What can hang from each mark
X: S V
S: B G X
E: M
V: X
M: G
Q: B
G: M S
B: Q S

Known rows, with every way that one mark hangs from another
M(G(S)): [-0.324 -1.074 -3.345  1.166 -2.640  0.298  1.368 -1.482 -0.167 -1.451
  1.024 -0.480 -0.407 -0.134  0.029  0.187  0.957  0.323 -0.488 -0.839]
G(M S(B X(V))): [ 0.703 -2.641  3.461 -0.408 -4.249  0.486  1.940 -2.575  0.678 -0.323
  1.378  1.530 -1.349 -1.174 -0.603  0.944  2.845  0.457 -0.366 -1.176]
S(B(Q) G X(V)): [-1.655 -2.687  3.023  0.360 -3.229  3.767 -1.129 -0.936 -1.124  2.151
  1.465  6.074 -0.323 -0.669 -2.479 -1.929  0.108  0.073  2.476 -0.381]
G(M S(B)): [ 0.369 -0.618  1.525 -0.472 -2.643 -2.212  1.924 -2.014  1.363 -1.420
  0.342 -0.743 -1.648 -1.318 -0.185  0.729  1.855  0.123 -1.503 -0.711]
M(G(S(X))): [ 0.029 -1.307 -3.077  1.005 -3.816  2.611  1.712 -1.956 -1.115 -0.950
  0.302  2.190 -0.489  0.574  0.217  0.344  0.567  1.363 -0.080  0.560]
G(M S(B(Q) X)): [ 0.262 -1.012  1.247 -0.269 -3.630 -0.662  1.939 -1.766  1.236 -0.771
 -0.496  3.234 -1.950 -1.108 -0.926  0.429  2.138  0.829 -2.159 -0.676]
B(Q): [-0.254 -0.068 -0.652  0.294  0.291 -0.791 -0.155  0.678  0.833  0.201
 -0.014  1.478 -0.300 -0.367 -0.810 -0.648  0.596 -0.387 -0.881 -1.213]
X(S(G(M)) V): [-0.842 -2.530  1.400  0.914 -2.845  1.309  1.031 -2.089  2.175 -0.128
  3.378 -1.351 -0.693 -0.934 -2.647 -0.184  2.730  1.303 -0.776 -2.076]
X(S(B(Q) G(M)) V): [-1.732 -2.355  3.430  0.385 -3.323  0.463  0.476 -1.474  2.620  0.101
  3.747  1.598 -1.302 -1.693 -4.010 -1.253  2.422  0.252 -0.576 -2.446]
V(X(S(B(Q) G))): [-1.018 -0.405  2.798 -0.285 -2.389  1.440 -0.891 -1.035  0.652 -0.619
  0.477  0.632 -0.754 -0.605 -3.842 -2.082 -1.272  0.536 -0.282  1.519]
G(M S(B X)): [ 0.592 -0.874  1.984 -0.583 -3.999  0.018  2.135 -2.416  0.471 -1.032
 -0.283  1.794 -1.618 -0.682  0.092  0.814  1.493  1.136 -1.299  0.874]
B(Q S(G X(V))): [-0.474 -2.923  0.321  1.257 -1.337  1.008 -1.758 -0.122 -0.668  1.532
  1.002  4.962 -0.659 -0.377 -2.154 -2.606  1.579  0.626  1.173 -3.203]
M(G(S(B(Q) X(V)))): [-0.810 -3.124  0.621  0.749 -4.557  2.191  0.841 -1.394 -0.467 -0.105
  2.551  4.655 -0.812 -0.754 -1.597 -0.664  1.725 -0.408  1.027 -1.595]
B(Q S(G(M) X(V))): [ 0.262 -2.618 -0.214  1.665 -2.072 -0.152 -1.203 -0.896  0.663  1.166
  2.259  4.745 -1.151 -0.785 -1.977 -1.282  3.100  1.169 -1.196 -3.394]
V(X(S(B(Q) G(M)))): [-0.338 -0.205  2.188  0.136 -3.171  0.471 -0.137 -1.782  1.907 -0.987
  1.704  0.354 -1.239 -0.976 -3.631 -0.790  0.315  1.019 -2.631  1.374]
V(X): [ 1.503  0.460  0.561  0.051 -0.280  0.442 -1.047 -0.477 -0.398 -0.492
 -0.225 -1.451  0.409  0.260 -0.243  0.342 -0.705 -0.024 -1.222  1.795]
X(S): [-0.577 -0.225  1.147 -0.515 -0.605  0.207  1.184 -0.122  1.313 -1.276
  0.371 -1.636 -0.613  0.044 -1.334 -0.336  0.153  0.806 -0.354 -0.081]
Q(B(S)): [-0.344  0.747 -0.875  0.370 -0.690 -2.943 -1.520  1.193 -1.215 -1.375
 -1.356 -0.920 -0.448  0.003 -1.712 -1.576 -0.140  0.185 -0.727  0.218]
S(G(M) X): [ 0.032 -0.652 -0.839  1.089 -3.057  2.921  0.365 -2.393 -0.294  0.874
  0.389  3.262 -0.359  0.217 -0.527  0.397  0.556  2.140 -1.088  1.414]
G(M S): [ 0.965 -0.735 -0.893  0.335 -2.135 -2.243  2.110 -1.884  1.890 -1.488
 -0.101 -2.303 -1.275 -0.952  0.184  1.341  2.710  0.744 -2.834 -2.023]
S(B G X(V)): [-1.370 -2.601  3.721  0.031 -3.451  4.310 -0.720 -1.607 -1.808  1.968
  1.501  4.392 -0.039 -0.213 -1.472 -1.308 -0.346  0.431  3.483  0.992]
E(M(G(S(B X(V))))): [ 0.524 -3.407  1.142  0.232 -5.579  1.385  1.894 -2.252  0.323 -0.094
  0.758  4.730 -0.679  0.336 -0.530 -0.183  2.084 -0.217  0.411 -3.923]

Rows
[-1.593 -0.541  2.282 -0.255 -3.022  0.706  1.045 -2.058  1.585 -0.765
  1.904  0.448 -1.427 -0.801 -2.393 -0.779  0.474  1.447 -0.609  0.902] : X(S(B G(M)))
[-0.966 -0.532  0.940  0.505 -3.482  2.137 -0.131 -1.712 -0.063  1.070
  0.710  6.179 -1.068 -0.592 -1.821 -0.764  0.295  1.115 -0.721  1.433] : S(B(Q) G(M) X)
[ 1.055 -1.732 -2.903  0.875 -4.421  0.780  2.470 -2.082  0.735 -0.846
 -1.730  3.497 -0.573  1.054  0.430  0.295  1.257  1.004 -1.512 -3.053] : E(M(G(S(X))))
[ 0.293  0.375  4.124 -1.351 -1.517  0.461 -0.040 -0.710  0.712 -1.735
  0.699 -1.690 -0.666 -0.061 -2.135 -0.428 -1.177  0.143 -0.429  2.790] : V(X(S(B)))
[-0.596 -2.034  3.886 -0.420 -2.004  2.028 -0.479  0.144 -0.429  1.234
  1.609  5.245 -0.411 -0.541 -1.593 -0.905  0.768 -0.704  1.482 -0.713] : S(B(Q) X(V))
[-0.568 -1.260  1.767 -0.681 -2.878  0.490  1.298 -0.912  0.159 -0.413
 -1.638  3.511 -1.491 -0.636 -1.133 -0.872  0.366  0.322  0.308 -0.448] : G(S(B(Q) X))
[-0.402  0.069 -1.646  1.411 -3.661 -0.276 -1.189 -1.045 -1.456 -0.542
 -0.947  2.015 -0.875  0.129 -2.241 -1.225  0.402  2.325 -1.891  1.958] : Q(B(S(G(M) X)))
[-0.066 -0.065  2.889 -0.117 -3.268  1.057  0.067 -2.499  1.018 -1.212
  1.798 -1.146 -0.993 -0.551 -2.687 -0.284 -0.224  1.396 -1.701  2.892] : V(X(S(B G(M))))
[-0.200 -1.733 -0.186  1.580 -4.174  0.249 -1.483 -1.216 -1.302  0.123
  0.915  1.620 -0.635 -0.348 -2.866 -1.137  1.873  1.625 -0.972 -0.054] : Q(B(S(G(M) X(V))))
[-0.611 -2.937  1.224  0.419 -4.842  3.011  1.149 -2.149 -1.244 -0.182
  2.726  3.208 -0.534 -0.296 -0.567 -0.122  1.123 -0.035  2.000 -0.311] : M(G(S(B X(V))))
[-1.695 -0.794  1.425  0.174 -2.803  3.270 -0.847 -0.921 -1.226  1.470
 -0.477  6.235 -0.538 -0.124 -1.831 -2.038 -1.318  0.815  1.601  1.267] : S(B(Q) G X)
[-0.062 -1.415 -1.434  0.401 -3.608 -1.966  1.648 -1.090  1.856 -1.094
 -0.393  4.111 -1.179 -0.384 -0.929 -0.830  1.671 -0.889 -1.632 -5.175] : E(M(G(S(B(Q)))))
[-0.829 -2.400  2.603  0.740 -3.781  2.672 -0.355 -1.683  0.208  1.762
  2.590  5.906 -0.793 -1.079 -2.350 -0.753  1.805  0.425  0.076 -0.481] : S(B(Q) G(M) X(V))
[-0.063  0.271  3.585 -1.043 -1.246 -0.055 -0.252 -0.046  1.419 -1.525
  0.515 -0.118 -0.863 -0.540 -2.925 -1.038 -0.704 -0.205 -1.333  1.456] : V(X(S(B(Q))))
[ 0.424 -0.693 -1.099  1.161 -1.819  0.112 -0.695 -1.496 -0.343  0.319
  0.647  3.829 -1.130  0.100 -0.522 -0.845  1.113  2.147 -1.340  0.117] : B(S(G(M) X))
[-0.660 -0.521  1.614  0.215 -3.773  2.784  0.008 -2.373 -0.735  0.847
  0.857  4.690 -0.752 -0.185 -0.883 -0.176 -0.220  1.619  0.121  2.711] : S(B G(M) X)
[ 0.391 -0.313 -0.547  0.318  0.344 -1.079 -0.934  0.943 -0.098  0.016
 -0.787  4.758 -1.064  0.161 -0.803 -1.429  0.645  0.641 -0.790 -1.494] : B(Q S(X))
[-2.534 -0.910  2.123 -0.320 -2.063  1.149  0.138 -0.522  1.024 -0.215
  0.714  2.179 -1.178 -0.789 -3.423 -2.488 -0.526  0.516  0.936 -0.255] : X(S(B(Q) G))
[-2.594 -2.751  3.762 -0.073 -2.584  1.628 -0.152 -0.642  1.291  0.380
  2.670  1.780 -0.869 -1.325 -4.014 -2.474  0.823 -0.093  1.772 -2.304] : X(S(B(Q) G) V)
[ 0.213 -1.256 -0.778  0.086 -3.839 -1.447  1.954 -1.705  1.254 -1.223
 -0.348  2.343 -1.013  0.070 -0.139 -0.348  1.026 -0.487 -0.632 -3.804] : E(M(G(S(B))))
[ 0.136 -0.404 -1.623  1.206 -0.667 -2.199 -0.957 -0.976  0.470 -0.173
  1.057  1.123 -1.136 -0.563 -0.756 -0.867  1.495  1.179 -1.608 -1.662] : B(S(G(M)))
[-1.844 -0.466  1.606  0.125 -2.844  0.181  0.831 -1.376  2.272 -0.547
  1.893  1.952 -1.643 -1.246 -3.318 -1.211  1.078  0.976 -1.545 -0.382] : X(S(B(Q) G(M)))
[-1.418  0.007 -1.682  1.017 -1.827 -1.349 -2.088  0.164 -1.776 -0.606
 -1.343  0.003 -0.406 -0.151 -2.472 -2.599 -0.798  0.925  0.156  0.414] : Q(B(S(G)))
